Known rows, with every way that one mark hangs from another
[z415 z140 z709]: [ 0.38 -1.03 -0.86 -0.33  1.01 -0.03 -0.03 -1.40 -2.44  0.13 -0.55  0.10
  0.69  0.67 -1.93  1.01  0.38 -0.27 -0.91 -2.39  0.56 -0.28 -0.49]
[z718 [z796 [z476 z709]]]: [ 0.17 -0.09  0.44 -0.25  2.04  0.31 -0.01 -1.25  1.58 -0.47  0.05  0.39
 -0.30 -1.19  0.27 -0.63 -0.18  0.02 -2.67  0.48  1.18 -0.19 -0.35]
[z476 z140 [z709 z415]]: [-0.13  0.05 -0.01  0.36 -1.65 -0.02 -0.08  1.19 -0.40  0.54  0.13  0.47
  0.06 -0.20  0.86  1.21 -0.19 -0.87  0.53 -0.79  1.45  0.60 -0.26]
[z718 [z796 [z476 [z709 z415]]]]: [-0.14  0.07  0.54  0.05 -1.91  0.26  0.06 -1.50  1.75 -0.04  0.13  0.38
 -0.30 -1.17  0.03 -0.16 -0.16  0.09 -2.40  0.28  1.34 -0.02 -0.41]
[z79 [z476 z140 [z709 z415]]]: [-0.20  0.04 -0.19  0.23 -2.00 -0.34 -0.49  0.94 -0.48  0.41  0.21  0.43
  0.05  0.65  1.08  1.00 -0.29  0.11  0.51  2.55  1.54 -0.18 -0.43]
[z476 z709]: [ 0.35 -0.20  0.51 -0.19  2.12  0.16 -0.18  0.55 -0.35  0.15  0.01  0.49
  0.03 -0.42 -0.11  0.13 -0.39 -0.85 -2.61 -0.43  1.24  0.39 -0.17]
[z718 [z796 [z476 z140 z709 z999]]]: [-0.05  0.48  1.38  0.24  2.54  0.01  0.23 -0.02  1.51 -0.50  0.29  0.19
 -0.21 -0.63  2.16 -0.88  0.14 -0.05  1.93  0.31 -0.07 -0.04 -0.06]
[z709 z415]: [-0.01 -0.63 -0.90 -0.17 -2.07  0.26 -0.14 -0.12 -0.34  0.28  0.00 -0.61
 -0.12 -0.45 -2.30  0.58 -0.43 -0.74 -0.41 -0.92  1.26  0.56 -0.36]
[z709 [z415 z140]]: [ 0.08 -0.45 -0.91 -0.08 -2.57 -0.07 -0.01 -1.31 -0.30  0.61 -0.21 -0.50
  0.15  0.77 -2.27  1.34  0.17 -0.40 -0.84 -2.34  0.91  0.00 -0.50]
[z79 [z476 z140 [z999 z298 z497]]]: [-0.39  0.15 -0.86  0.05 -1.14 -0.43 -0.59  0.45 -0.69 -0.17  0.07 -0.66
  0.08  1.29 -0.04 -0.59  0.14 -1.20  3.50  2.46 -1.06  0.12  0.17]
[z476 [z999 z497]]: [ 0.04 -0.23 -0.67 -0.10 -0.49 -0.13 -0.18  0.06  0.08  0.02 -0.02 -0.77
  0.04  0.13 -1.47  0.31 -0.17  0.07  0.67 -0.79 -0.72  0.37  0.03]
[z718 [z796 [z476 z140]]]: [-0.06 -0.28 -1.57 -0.28  2.10  0.31  0.03 -0.49  1.49 -0.59  0.12 -0.65
 -0.46 -0.89 -0.38 -0.11 -0.24  0.04  2.15  0.19  1.29 -0.12 -0.40]
[z497 [z999 [z476 z709]]]: [ 0.40 -0.50  0.05 -0.07  3.04  0.03 -0.70  0.24  0.26 -0.08 -0.54  0.44
  0.18  0.18  0.11  1.89 -0.20  3.33 -2.09  0.60 -0.45  0.25  0.16]
[z999 [z476 z140 [z709 z415]] z497]: [-0.47  0.13 -1.58  0.56 -4.72 -0.40 -0.48  0.47  0.26  0.74  0.07  0.50
  0.24  0.19  0.67  2.10  0.20  3.83  0.42 -0.68  0.55  0.66  0.04]
[z497 [z999 z298 [z476 z140]]]: [-0.06 -0.61 -1.34  0.03  2.36  0.18 -0.74  0.62 -0.39 -0.30 -0.56 -0.50
  0.03  0.52 -0.58  1.10 -0.03  1.05  2.72  0.34 -1.00  0.76  0.44]
[z796 z476 z718]: [ 0.48 -0.34 -1.49 -0.96  1.97  0.39  1.24  0.38 -0.80 -0.60  0.02 -0.78
 -0.43 -0.68 -1.43 -0.60 -0.56 -0.09 -0.54  0.30  1.07 -2.41 -0.03]
[z476 z999]: [ 0.16 -0.30  0.50 -0.17  2.23  0.18 -0.16  0.41 -0.49 -0.07  0.11 -0.70
 -0.13 -0.13 -1.40 -0.71 -0.37 -0.91  0.98 -0.71 -0.23  0.43 -0.06]
[z999 z298 [z476 [z709 z415]] z497]: [-0.51  0.14 -0.31  0.44 -5.58 -0.12 -0.59 -0.78 -0.22  0.68 -0.08  0.59
  0.21  0.09 -0.64  0.25  0.31  1.68 -2.54 -0.58 -0.19  1.07  0.22]
[z718 z796]: [-0.03 -0.75 -0.78 -0.21  1.70  0.16 -1.93 -1.53  1.63 -0.24 -0.13 -0.61
 -0.42 -0.95 -1.92 -0.04 -0.36 -0.75 -0.75 -0.94  1.20  0.40 -0.50]
[z999 z298 [z476 z140 z709] z497]: [-0.36  0.20 -1.02  0.40 -1.42 -0.24 -0.62  0.54 -0.36  0.39 -0.01  0.58
  0.27  0.25  0.85  0.38  0.36  1.57  0.11 -0.39 -0.09  1.05  0.32]
[z79 [z476 [z709 z415] [z999 z298]]]: [-0.27  0.35  2.52  0.31 -2.42 -0.10 -0.48 -0.18 -1.05  0.43  0.22  0.31
  0.08  0.81  0.39 -1.67  0.02 -2.10 -0.69  2.63 -0.51  0.18  0.10]
[z497 z999]: [ 0.52 -1.01 -1.09 -0.49  3.29  0.16 -0.34  0.24  0.20 -0.34 -0.62 -0.61
 -0.03  0.04 -1.75  1.89 -0.52 -0.44 -0.35  0.25 -0.11  0.13 -0.13]
[z999 z298 z497]: [-0.11 -0.40 -1.56 -0.23 -1.48  0.16 -0.32 -0.49 -0.41  0.06 -0.18 -0.49
  0.02 -0.05 -2.08 -0.19 -0.12 -2.04 -1.07 -0.69  0.16  0.75  0.04]

Rows
[ 0.19 -0.36  0.18  0.31 -1.42 -0.39 -0.48 -1.31  0.38  0.58 -0.81  0.55
  0.49  1.47 -0.09  3.11  0.57  3.71 -2.24 -1.07 -0.82 -0.08 -0.05] => [z497 [z999 [z476 [z709 [z415 z140]]]]]
[ 0.55  0.10 -0.06 -0.79  2.28  0.29  1.38  0.68 -0.71 -0.32  0.10  0.28
 -0.26 -0.60  0.47 -0.56 -0.34 -0.20 -2.43  0.44  1.14 -2.38 -0.01] => [z796 [z476 z709] z718]
[ 0.39  0.21 -0.61 -0.45  2.37  0.19  1.45  1.68 -0.73 -0.27  0.26  0.29
 -0.14 -0.41  1.64 -0.03 -0.21 -0.20  0.42  0.32  1.32 -2.36  0.01] => [z796 [z476 z140 z709] z718]
[-0.01 -0.14  0.42 -0.30  2.24  0.25  0.07 -1.32  1.45 -0.75  0.15 -0.79
 -0.50 -0.85 -0.96 -1.45 -0.18  0.04  0.93  0.22 -0.32 -0.09 -0.19] => [z718 [z796 [z476 z999]]]
[-0.16 -0.14  0.01 -0.09 -1.10  0.07 -0.12 -0.28 -0.42  0.07 -0.09 -0.61
  0.10  0.24 -1.51 -0.99  0.00 -2.10  0.62 -0.76 -1.35  0.80  0.27] => [z476 [z999 z298 z497]]
[-0.05  0.31  1.46  0.29 -0.80 -0.05 -0.03  0.00 -0.44  0.27  0.04  0.49
  0.31  0.23  0.36 -1.04  0.20 -2.15 -1.27 -0.55 -1.29  0.81  0.29] => [z476 z709 [z999 z298 z497]]
[ 0.41 -0.02  0.02 -0.76  2.33  0.25  1.31  0.65 -0.90 -0.66  0.18 -0.89
 -0.43 -0.37 -0.77 -1.32 -0.35 -0.12  1.20  0.14 -0.27 -2.36  0.17] => [z796 [z476 z999] z718]
[ 0.05  0.66 -0.02  0.13  0.14 -0.26  1.86  1.39 -0.11 -0.11  0.30  0.25
  0.13  0.06  1.99  0.30  0.20  0.84  1.65  0.41 -0.61 -0.13  0.26] => [z796 [z476 z140 z709 [z999 z497]]]
[-0.48 -0.19 -2.53  0.16 -1.65 -0.12 -0.61  0.27 -0.37  0.11 -0.08 -0.48
  0.05  0.31 -1.00  0.35  0.20  1.69  2.03 -0.68 -0.14  0.99  0.25] => [z999 z298 [z476 z140] z497]
[-0.25  0.38  1.26  0.52 -1.61 -0.40 -0.41  1.16 -0.53  0.36  0.37  0.26
  0.11  0.94  1.78  0.20 -0.04  0.00  2.22  2.49  0.26 -0.19 -0.11] => [z79 [z476 z140 [z709 z415] z999]]
[ 0.29 -0.18 -2.05 -0.81  2.13  0.27  1.36  1.34 -0.78 -0.53  0.19 -0.78
 -0.43 -0.39 -0.19  0.05 -0.40 -0.15  2.34  0.18  1.25 -2.35  0.00] => [z796 [z476 z140] z718]
[-0.32  0.13 -0.61  0.23 -0.92 -0.14 -0.07  0.68 -0.52  0.08  0.08 -0.63
  0.10  0.36 -0.24 -0.42  0.22 -2.14  3.48 -0.90 -1.17  0.84  0.30] => [z476 z140 [z999 z298 z497]]
[-0.37 -0.35 -1.90 -0.18 -1.77  0.08 -0.82 -0.75 -0.35  0.09 -0.19 -0.47
  0.01  0.06 -2.24 -0.26  0.10  1.71 -0.89 -0.49 -0.38  0.92  0.25] => [z999 z298 z476 z497]
[-0.27 -0.33 -3.20  0.02 -0.96 -0.28 -0.66  0.52  0.07  0.10 -0.02 -0.51
 -0.02  0.22 -0.92  1.68 -0.03  3.88  2.09 -0.66  0.42  0.55 -0.01] => [z999 [z476 z140] z497]
[ 0.07 -0.05 -1.10 -0.04 -0.93 -0.30 -0.73 -0.11  0.18  0.27 -0.06  0.52
  0.15 -0.11 -0.37  1.02  0.00  3.90 -2.77 -0.35  0.35  0.43  0.03] => [z999 [z476 z709] z497]
[-0.24  0.53  0.86  0.56 -0.71 -0.19  0.03  1.03 -0.46  0.35  0.15  0.40
  0.30  0.40  1.58 -0.42  0.37 -2.24  1.58 -0.71 -1.22  0.86  0.37] => [z476 z140 z709 [z999 z298 z497]]
[-0.12  0.46  2.80  0.54 -2.71 -0.15  0.20 -1.10 -0.85  0.87 -0.06  0.36
  0.49  1.22  0.14 -0.79  0.80 -2.70 -1.14 -2.07 -1.10  0.51  0.01] => [z476 [z709 [z415 z140]] [z999 z298]]
[-0.16  0.36  1.26  0.10 -1.01 -0.37 -0.62 -0.23 -0.48  0.07  0.04  0.38
  0.21  1.03  0.53 -1.21  0.17 -1.11 -1.30  2.80 -1.10  0.02  0.21] => [z79 [z476 z709 [z999 z298 z497]]]
[-0.39  0.49  1.58  0.55 -4.82 -0.04  0.08 -0.29 -0.36  0.63  0.04  0.39
  0.31  0.25  0.14 -0.45  0.25 -2.14 -1.03 -0.83 -1.19  0.97  0.20] => [z476 [z709 z415] [z999 z298 z497]]
[-0.11  0.45  0.01  0.29 -0.29 -0.67 -0.46  1.01 -0.04  0.05  0.25  0.26
  0.22  1.13  1.90  0.72  0.08  0.97  1.61  2.60 -0.39 -0.37 -0.06] => [z79 [z476 z140 z709 [z999 z497]]]
[ 0.50  0.37  1.49 -0.50  2.52  0.19  1.46  0.90 -0.84 -0.41  0.21  0.15
 -0.14 -0.34  1.03 -1.37 -0.19 -0.22 -0.67  0.38 -0.30 -2.37  0.21] => [z796 [z476 z709 z999] z718]
[-0.02  0.20 -0.12 -0.03  2.23  0.17  0.13 -0.24  1.50 -0.33  0.18  0.44
 -0.30 -0.99  1.54 -0.12  0.00 -0.02  0.18  0.40  1.40 -0.11 -0.27] => [z718 [z796 [z476 z140 z709]]]
[-0.23  0.05  1.16 -0.26  1.47  0.51  0.00 -1.62  0.98 -0.66 -0.01 -0.81
 -0.40 -0.76 -1.03 -2.81  0.00 -2.16  0.89  0.23 -0.87  0.34  0.10] => [z718 [z796 [z476 [z999 z298]]]]
[-0.10  0.40  2.65  0.07  1.73  0.39  0.14 -1.28  1.02 -0.47  0.10  0.26
 -0.16 -0.81  0.81 -2.84  0.25 -2.19 -1.02  0.47 -0.79  0.30  0.12] => [z718 [z796 [z476 z709 [z999 z298]]]]
[ 0.10  0.23  0.79  0.21 -0.21 -0.26 -0.04  0.28  0.12  0.25  0.05  0.31
  0.22  0.10  0.42  0.34  0.04  0.08 -1.28 -0.62 -0.69  0.39  0.06] => [z476 z709 [z999 z497]]
[-0.18  0.37  2.08  0.25 -1.53  0.11  0.27 -1.30  1.62 -0.08  0.21  0.21
 -0.31 -0.86  0.60 -1.02 -0.05 -0.02 -0.68  0.19 -0.06 -0.05 -0.27] => [z718 [z796 [z476 [z709 z415] z999]]]
[ 0.05 -0.18  0.12  0.31  2.57  0.06 -0.66  0.92 -0.25 -0.03 -0.50  0.54
  0.24  0.49  1.37  1.09  0.11  1.12  0.66  0.50 -1.00  0.78  0.42] => [z497 [z999 z298 [z476 z140 z709]]]
[ 0.21  0.25 -0.34 -0.20  2.45  0.22  1.75  1.50 -0.55 -0.17  0.18  0.39
 -0.04 -0.49  1.42  0.03 -0.13 -0.03  0.31  0.61  1.34 -0.07  0.01] => [z796 [z476 z140 z709]]
[ 0.04  0.40  0.16  0.35 -0.02 -0.49  0.09  1.33  0.10  0.23  0.22  0.35
  0.24  0.31  1.72  0.87  0.22 -0.08  1.58 -0.75 -0.53  0.39  0.10] => [z476 z140 z709 [z999 z497]]
[ 0.22 -0.36  0.75  0.04  2.44  0.21 -0.71 -0.03 -0.16 -0.10 -0.67  0.58
  0.18  0.28  0.04  0.53  0.08  1.09 -2.13  0.70 -1.10  0.68  0.42] => [z497 [z999 z298 [z476 z709]]]
[-0.12  0.39  1.56  0.63 -1.42 -0.03  0.11  1.45 -0.41  0.51  0.28  0.38
  0.10  0.14  1.55  0.41 -0.06 -0.99  2.19 -0.84  0.04  0.64 -0.01] => [z476 z140 [z709 z415] z999]
[ 0.17  0.32  1.94 -0.10  2.46  0.17  0.11 -1.02  1.54 -0.46  0.19  0.23
 -0.27 -0.86  0.89 -1.49 -0.01 -0.03 -0.95  0.46 -0.14 -0.19 -0.11] => [z718 [z796 [z476 z709 z999]]]
[ 0.38  0.32  0.09 -0.42 -2.24 -0.09  1.62 -0.89 -0.64  0.22 -0.11  0.31
  0.11  0.62  0.20  0.66  0.43  0.26 -2.55 -1.23  0.81 -2.73 -0.14] => [z796 [z476 [z709 [z415 z140]]] z718]
[-0.13  0.03 -0.76 -0.22 -0.37 -0.05  0.03 -1.70  1.99 -0.61  0.01 -0.82
 -0.37 -0.61 -1.10 -0.40 -0.03  0.92  0.67  0.12 -0.78 -0.18 -0.14] => [z718 [z796 [z476 [z999 z497]]]]
